Each row was made from one walk, in order. Every step used is in the known rows, and no mark comes twice. Write each row's walk.
Known rows:
lobene samud tikodo: 26	26	41	4	-6	-5	-2	28	-7	-35	12	-7	8	-13	2	0	-23	-5	2	8	-15	4	-9	-6	17	8	-3	10	-36	-10	24	-31	19	36	-8	-21	-2	3
geto zate mugi fifi satuz taka: 9	6	2	-18	-19	6	-5	22	-14	-43	-7	-13	-11	-8	-2	-9	4	18	-6	23	0	-13	-11	23	21	0	-15	17	1	-10	13	-13	-33	6	-16	20	19	-25
mugi fifi satuz: 7	-10	4	-16	1	16	6	18	5	-12	5	-9	3	12	-2	7	-6	3	3	-8	-2	-9	-3	13	19	-6	-13	-2	-17	-2	8	-11	-17	2	-17	3	15	0
dovel tikodo toku mugi fifi satuz taka: 12	0	-28	-15	-33	8	7	-1	7	-5	-4	-6	-5	25	-5	6	14	6	5	-1	1	12	15	-2	-8	10	15	-2	4	17	-15	1	-31	-12	-1	8	-4	-38
dovel tikodo toku: 14	25	-1	10	-13	-8	12	0	0	0	0	-3	14	4	-21	18	8	-6	-17	-12	-28	7	-10	7	-30	0	14	6	-9	5	-8	-17	-7	4	15	-1	17	6
mogi zate mugi: -7	16	19	-3	-10	-9	6	29	-7	-11	2	9	2	1	0	-7	24	12	-10	5	-11	-19	-21	5	27	9	-23	30	-9	-10	17	-25	-1	3	6	5	27	-8
toku tikodo dovel fetu taka satuz fifi mugi: -19	-17	-9	5	3	-6	-4	-26	9	39	-7	4	-3	-22	39	-11	-6	-1	1	10	32	11	14	-13	-8	12	31	0	36	7	-8	29	44	-26	-3	-13	-29	-9
satuz taka: 45	21	13	-12	-10	6	0	17	10	-12	3	-15	10	10	15	-15	9	4	-7	14	-14	-2	-7	-1	-3	7	-11	42	-16	-6	1	-22	5	16	-11	10	-11	-13
geto zate mugi: -1	25	15	10	-1	-6	0	25	-14	-22	-4	5	15	-18	-16	-3	6	14	-12	16	-3	-22	-25	17	5	-2	-19	26	-2	-9	26	-28	-7	14	1	17	22	13
satuz taka fetu dovel tikodo: 22	11	5	1	14	1	-20	-23	-14	11	13	-17	-15	23	12	-2	1	-8	-9	6	-15	0	2	-14	-14	9	8	24	-16	-17	-8	29	-6	16	16	6	-29	-4
nezi geto zate nibuk: -9	16	10	-1	11	-1	-5	14	-4	-15	-18	0	29	1	-12	-16	-7	2	6	0	-10	2	-17	32	4	7	-30	7	6	-20	-7	-25	7	25	-12	-4	35	21
geto samud tikodo: 28	31	31	7	13	-2	-7	28	-16	-25	-6	-4	12	-21	-10	-3	-21	-8	-5	16	-23	10	-3	10	7	1	-8	13	-27	0	19	-26	9	46	7	-7	24	17
mogi zate: 7	8	20	-1	1	5	-3	18	6	7	4	1	5	8	7	-4	18	2	0	2	-14	-8	-15	6	14	8	-21	38	-20	-8	2	-22	16	18	3	0	17	0
mugi zate nibuk: -3	23	13	13	14	-5	15	11	-2	-27	-6	-8	2	15	-20	1	-8	-14	10	-14	-27	-5	-14	20	6	-3	-25	-7	-27	5	-4	-29	5	2	-11	-9	24	12
toku tikodo dovel fetu: 1	9	13	34	9	-2	-5	-6	7	17	2	15	16	-4	22	-10	9	1	4	-20	-5	6	2	-12	-17	10	-12	8	-1	8	8	-16	41	0	1	3	-8	26
lobene samud tikodo dovel fetu taka satuz: 8	-10	39	28	3	-12	-18	-13	-21	-25	-2	-9	3	-37	16	9	-51	-16	-7	-14	-2	19	7	0	-8	8	31	-18	-3	-18	16	-3	35	21	17	-35	-19	16
fifi satuz taka fetu dovel tikodo toku mugi: 0	-7	-16	-5	-21	-6	-14	-24	-2	20	13	-26	-4	25	8	4	2	7	-18	2	22	-8	15	-22	-1	7	27	6	4	-3	-11	36	-12	-27	25	5	-30	-28
dovel fetu: 12	11	17	15	7	6	2	4	5	16	-2	-5	20	1	2	12	-10	-2	10	-7	-31	-4	-13	-3	-13	10	-10	14	-19	-6	0	-22	9	5	-2	9	11	13
geto nezi: 22	15	-3	6	8	7	-10	27	-7	-11	-8	7	15	-8	-4	12	5	9	-4	11	-15	-11	-26	19	-3	-19	-34	35	-18	1	16	-27	4	22	5	3	10	15
tikodo dovel fetu taka satuz: 2	-19	12	24	14	-1	-9	-23	-8	10	-8	-7	14	-18	14	9	-25	-10	-12	-22	4	4	3	10	-27	-2	20	-4	14	-12	1	4	22	-2	20	-11	-11	24
taka fetu dovel tikodo toku mugi zate: -20	-5	-19	19	17	1	-14	-40	-2	25	15	12	-11	19	-28	5	3	-13	3	-15	-2	0	14	-12	-23	-17	10	-25	-1	17	-15	31	-6	-16	24	5	-19	16
toku tikodo dovel fetu taka satuz fifi: 3	-17	-1	11	16	-15	-6	-34	4	25	-12	12	-4	-18	33	-10	-8	-12	-3	3	20	17	12	-4	-5	15	28	0	24	-3	-12	21	42	-5	9	-13	-32	4
samud geto zate: 14	26	28	15	3	10	-19	27	-13	-18	6	-4	20	-15	-18	-6	-7	-7	-8	18	-9	-4	-8	32	8	-7	-23	27	-23	5	0	-10	7	32	13	5	25	20
tikodo dovel fetu taka: 3	-16	15	29	6	-8	-2	-22	1	15	-4	3	9	-16	8	11	-8	7	8	-28	-6	4	-7	-5	-24	-11	4	8	12	-4	3	-3	26	5	8	1	1	31
satuz taka fetu dovel tikodo toku: 21	13	-5	-3	-7	-10	-11	-29	-2	5	9	-21	-9	11	-1	4	4	-11	-24	1	-13	5	4	-12	-23	-8	27	7	0	-13	-19	29	-11	-2	28	8	-23	-9
satuz taka fetu dovel tikodo toku mugi fifi: 4	-7	-34	-8	1	3	-4	-34	8	10	4	6	-13	22	-5	-1	15	-11	5	4	9	9	25	-24	-14	-13	20	-14	12	2	-22	40	-29	-7	23	19	-38	-12
samud tikodo dovel fetu taka satuz: 9	-3	25	19	13	-14	-9	-15	-25	-9	-2	0	5	-29	-1	16	-29	-14	-14	-13	-7	15	7	0	-21	11	29	-12	4	-6	3	7	17	16	16	-26	-7	22
nezi geto samud tikodo: 24	16	26	-12	15	5	-20	25	-11	-14	-4	12	22	-15	-10	-25	-21	-2	0	8	-25	26	4	18	7	3	-18	3	-4	-7	9	-21	8	50	-12	-12	34	21
fetu dovel: 22	-2	18	-3	17	-12	8	11	8	16	15	-1	9	4	-8	3	3	-2	2	-1	4	-14	-20	-3	2	-24	-8	22	-19	-11	17	0	15	14	7	9	-7	26
mogi zate mugi fifi: -11	3	7	-12	-1	0	11	24	-3	-21	-1	21	-11	2	-8	-6	27	5	4	4	-13	-10	-12	8	31	-3	-24	8	-4	-8	12	-18	-21	8	0	11	29	-6
zate mogi: 6	23	18	9	-4	-17	15	18	0	-28	-12	-10	16	12	-11	8	7	9	-26	-3	-6	-14	-19	0	1	3	-11	10	-2	-8	17	-20	-6	0	-14	7	17	10
tikodo dovel fetu: 12	8	19	31	0	0	-3	-5	4	2	-6	1	28	-1	10	2	-3	3	-1	-23	-26	-3	-7	-4	-28	2	-6	17	2	-1	14	-20	25	0	8	10	3	20
nibuk zate mugi fifi: -15	7	4	-20	-14	-8	21	40	-4	-43	1	14	-2	0	-17	1	27	3	-3	19	-3	-8	-6	-4	11	2	-25	-10	-19	3	40	-27	-17	14	-18	-5	10	3
taka fetu dovel: 4	-4	14	1	26	1	-12	-8	1	14	18	-9	6	6	7	-1	-7	-6	-12	0	9	-22	-2	-11	12	-18	-6	9	-13	-19	8	17	7	2	14	7	-20	22
taka fetu dovel tikodo toku: -3	6	-4	9	7	-11	-7	-27	-5	15	12	-9	1	6	-15	19	-2	-14	-22	-13	-9	-4	0	-8	-20	-15	24	-10	-3	-10	-10	25	-8	-5	35	2	-8	18
dovel fetu taka satuz fifi mugi toku tikodo: -27	-19	-33	-20	12	18	7	-10	16	54	-4	2	-24	-20	22	8	-14	-7	23	21	27	15	9	-13	4	22	20	-28	16	5	-36	30	4	-17	-19	-13	-15	-18

Write each row's walk:
23	-13	3	-23	13	-9	6	-6	4	6	-6	-6	-1	-6	9	0	-15	-11	-12	22	14	0	-4	13	12	2	26	17	6	-13	-9	11	11	8	2	-11	-20	-9
fetu taka satuz fifi
-15	-20	-17	19	23	15	-4	-18	4	27	-2	12	-10	-22	19	6	-13	-13	4	-22	27	18	13	2	-18	10	6	-38	13	0	-19	12	13	1	7	-17	-14	28
mugi toku tikodo dovel fetu taka satuz
-12	22	19	5	-2	-13	15	22	-1	-15	-12	-11	8	15	3	2	12	-5	2	-5	-15	-10	-21	11	27	16	-22	21	-21	-15	-2	-27	12	10	11	-11	32	-3
mogi zate nibuk
-18	8	-12	23	-2	-34	15	-22	-2	0	-4	16	-11	20	-51	21	17	-4	-5	-20	-3	3	-8	-5	-31	-22	12	-26	10	20	3	14	-11	-18	7	9	6	17
fetu dovel tikodo toku mugi zate mogi
-7	-19	-2	2	-6	-5	-1	-23	1	24	-12	-12	10	-19	26	2	-21	2	-5	6	10	2	3	-8	-18	2	38	8	39	-1	-4	23	28	-26	4	-7	-18	-16
tikodo dovel fetu taka satuz fifi mugi
16	7	11	9	18	-13	5	-3	-9	20	14	5	-4	14	-16	16	5	-7	6	-10	-15	-1	-17	-2	-19	-6	3	20	-24	-8	12	8	3	24	16	2	0	24
fetu dovel tikodo
18	-11	13	-17	-2	5	-22	-5	-3	4	18	-41	-5	17	28	-9	-11	6	-20	7	15	-21	2	-10	23	-3	2	22	-15	-22	3	27	0	-8	3	4	-27	-17
fifi satuz taka fetu dovel
-5	-17	-9	-23	9	10	-3	-12	4	16	3	-7	-19	-9	1	-7	-16	-8	4	22	10	2	2	14	1	-8	20	0	12	12	-15	20	12	-15	-22	-13	-9	-19
fetu taka satuz fifi mugi zate
-42	-17	-9	20	1	-6	3	-8	-3	23	-2	34	-32	-24	12	3	26	16	19	-23	13	9	-5	-12	11	10	-15	-20	19	-1	-8	4	10	-1	6	-7	19	14
mogi zate mugi toku tikodo dovel fetu taka
-2	-21	-20	-11	8	16	-18	-25	-11	15	11	-9	-23	40	14	-2	2	2	11	4	16	-3	24	-20	12	10	5	-1	-8	-4	-6	44	-29	-5	5	9	-34	-23
toku mugi fifi satuz taka fetu dovel tikodo
6	11	-1	-16	-3	11	3	5	14	9	6	1	-5	7	-4	-14	3	4	15	21	-21	-6	-9	0	-1	-7	-6	21	-1	25	-4	-4	14	-12	-34	6	3	-25
satuz fifi mugi zate
-6	-3	-33	-10	-23	21	-12	-21	-1	-6	-2	-15	-7	28	8	1	6	3	-8	0	4	5	32	-11	0	18	17	-15	8	9	-26	19	-40	-24	5	7	-18	-41
dovel tikodo toku mugi fifi satuz taka fetu
0	-28	-25	-26	-15	7	-6	-16	16	3	9	-18	-4	15	9	-8	3	3	-8	7	39	-13	24	-19	23	-26	13	-15	15	-3	-11	38	-23	-31	10	18	-37	-25
tikodo toku mugi fifi satuz taka fetu dovel
6	-1	-11	-19	2	8	-4	13	8	-15	-14	34	23	-17	-29	-24	-6	-5	13	7	1	34	26	9	6	-19	-6	-36	23	14	-7	-10	-13	27	-5	1	25	12
nezi geto samud tikodo toku mugi fifi
18	4	2	-29	-25	1	9	27	-5	-39	1	-14	-8	10	5	-10	10	15	-10	10	-3	-12	-5	7	29	2	-11	7	-4	-7	15	-14	-36	-9	-21	13	11	-36
zate mugi fifi satuz taka
13	-17	-26	-19	-21	-8	10	-10	9	10	6	-2	-13	23	-13	10	14	2	11	-2	15	8	8	-8	-7	-14	23	-5	4	8	-7	25	-25	-11	11	12	-16	-23
fetu dovel tikodo toku mugi fifi satuz taka
-6	-15	-20	-14	-21	9	17	12	20	-2	1	0	18	9	-11	7	7	9	1	-8	25	-10	10	0	16	-17	0	-17	6	16	0	-10	-18	-26	-3	10	4	-10
tikodo toku mugi fifi satuz
-10	21	16	-11	-22	-18	18	45	-8	-32	6	2	9	-3	-8	0	25	12	-19	21	-1	-17	-16	-7	8	15	-24	14	-25	-2	47	-36	2	10	-11	-12	10	1
nibuk zate mugi
-24	-6	5	-28	-27	-6	17	45	-11	-42	6	-4	-6	5	-10	7	16	13	-11	13	6	-15	-7	3	26	8	-21	-14	-23	1	44	-23	-21	-1	-23	-13	19	-11
nibuk zate mugi fifi satuz
2	-16	9	9	20	6	-2	-14	-6	23	-3	-11	5	-16	8	18	-31	-15	-2	-7	-2	3	-2	11	-12	9	15	-7	-6	-18	-12	2	7	3	11	-10	-3	18
dovel fetu taka satuz
4	-2	7	-31	-28	3	0	27	-7	-30	0	-8	-24	12	13	-13	23	17	-4	12	-8	-9	-8	10	43	13	-16	21	-5	-11	7	-11	-28	-3	-11	8	24	-47
mogi zate mugi fifi satuz taka
-33	-8	-7	-2	9	-8	13	-22	-5	12	-21	-20	-17	-7	0	12	-37	-20	22	7	-12	8	-4	11	0	11	23	-27	9	3	-30	16	9	-30	-11	-21	9	-22
dovel fetu taka satuz fifi mugi zate nibuk
-12	13	1	18	6	-5	8	6	3	-17	-8	13	5	23	-22	-4	12	9	-1	-6	1	-11	-2	-1	-2	1	-26	-4	-1	21	13	-16	-3	-12	-26	9	7	8
toku mugi zate mogi
-16	10	-20	3	-6	23	5	22	21	18	13	12	5	-5	17	-15	24	15	4	-9	29	-3	4	-16	-8	-2	-20	-8	13	23	7	-7	14	-10	-21	-3	-5	10
fifi mugi toku tikodo dovel
5	-7	-2	-36	-17	13	-21	19	-9	-32	-6	3	-1	-3	-2	-32	6	23	-1	16	-1	4	-2	31	20	4	-24	7	23	-16	2	-8	-33	10	-34	15	27	-23
nezi geto zate mugi fifi satuz taka
4	3	-2	10	15	17	-2	7	11	9	9	18	8	18	-12	-14	7	2	20	-2	-2	-7	2	1	-2	-2	-29	11	-18	25	5	-21	10	0	-17	7	-6	10
toku mugi zate
4	-2	-23	-6	-8	5	22	9	26	-3	-4	19	21	5	-19	0	17	-1	9	-1	16	-3	10	-6	0	-24	-3	-14	9	17	-4	-13	-15	-11	2	17	-5	4
tikodo toku mugi fifi
-24	-17	-27	1	-4	5	10	-18	22	46	-3	17	-20	-20	24	2	8	14	33	0	19	14	4	-29	-8	1	11	-14	34	17	-21	24	25	-15	-22	-4	-11	-4
satuz fifi mugi toku tikodo dovel fetu taka
-15	14	-21	14	0	-16	0	-37	-6	-6	-6	-11	-18	30	-18	-2	3	-18	4	-9	-5	6	14	-11	-11	-2	12	-23	-1	8	-28	27	-11	-22	23	-1	-21	-14
satuz taka fetu dovel tikodo toku mugi zate nibuk
-43	-20	-13	15	8	1	-4	-9	-10	18	-7	24	-26	-27	18	1	10	-1	-2	-16	25	10	6	3	9	20	-1	-34	23	-9	-10	11	6	-8	18	-17	7	7
mogi zate mugi toku tikodo dovel fetu taka satuz
-14	-24	-5	8	5	4	-12	-36	0	20	-9	-3	-9	-17	11	-5	-25	-7	7	-1	-6	10	8	6	-27	-7	29	-8	33	15	-13	24	28	-28	-9	-9	-11	-13
tikodo dovel fetu taka satuz fifi mugi zate
3	-13	13	14	13	-1	5	-13	1	27	1	0	-1	-13	1	22	-15	1	19	-14	-13	3	-11	-4	-11	0	0	5	-9	-10	-11	-5	12	12	-1	1	9	25
dovel fetu taka
3	9	2	-10	3	-2	20	24	-2	-31	-1	17	3	1	-16	-3	14	4	0	2	-8	-13	-7	4	17	-12	-18	-5	-3	-3	20	-20	-30	2	-9	15	16	4
zate mugi fifi
-36	-18	-22	18	3	18	4	-10	15	47	8	14	-14	-24	18	8	5	14	29	-21	25	12	6	-23	-19	-3	-5	-27	23	16	-13	12	19	-11	-16	-7	-1	22
fifi mugi toku tikodo dovel fetu taka
9	22	4	13	1	0	-6	10	-3	-20	-7	14	7	-21	-36	-8	-15	-10	6	8	-13	18	13	8	-6	-19	-3	-19	-10	33	2	-22	8	17	7	-2	18	11
geto samud tikodo toku mugi zate
-12	-6	-26	-3	-19	7	13	-1	5	4	0	5	4	21	-20	20	10	4	6	-15	3	4	11	2	-6	2	12	-19	0	18	-5	-2	-30	-16	4	3	11	-13
dovel tikodo toku mugi fifi satuz
13	-6	-2	-24	-5	30	-20	-2	0	-22	5	-31	-9	20	27	-11	-8	2	-12	8	-1	-9	17	1	24	8	-7	2	-10	-11	-12	10	-27	-5	-16	7	-13	-29
mugi fifi satuz taka fetu
-16	-14	-23	0	8	-14	11	-17	-2	9	-15	23	-17	-23	16	-3	-2	-3	-3	2	24	10	6	-6	6	15	21	-34	34	-3	-10	20	2	-18	3	-10	-17	-8
zate mugi toku tikodo dovel fetu taka satuz fifi
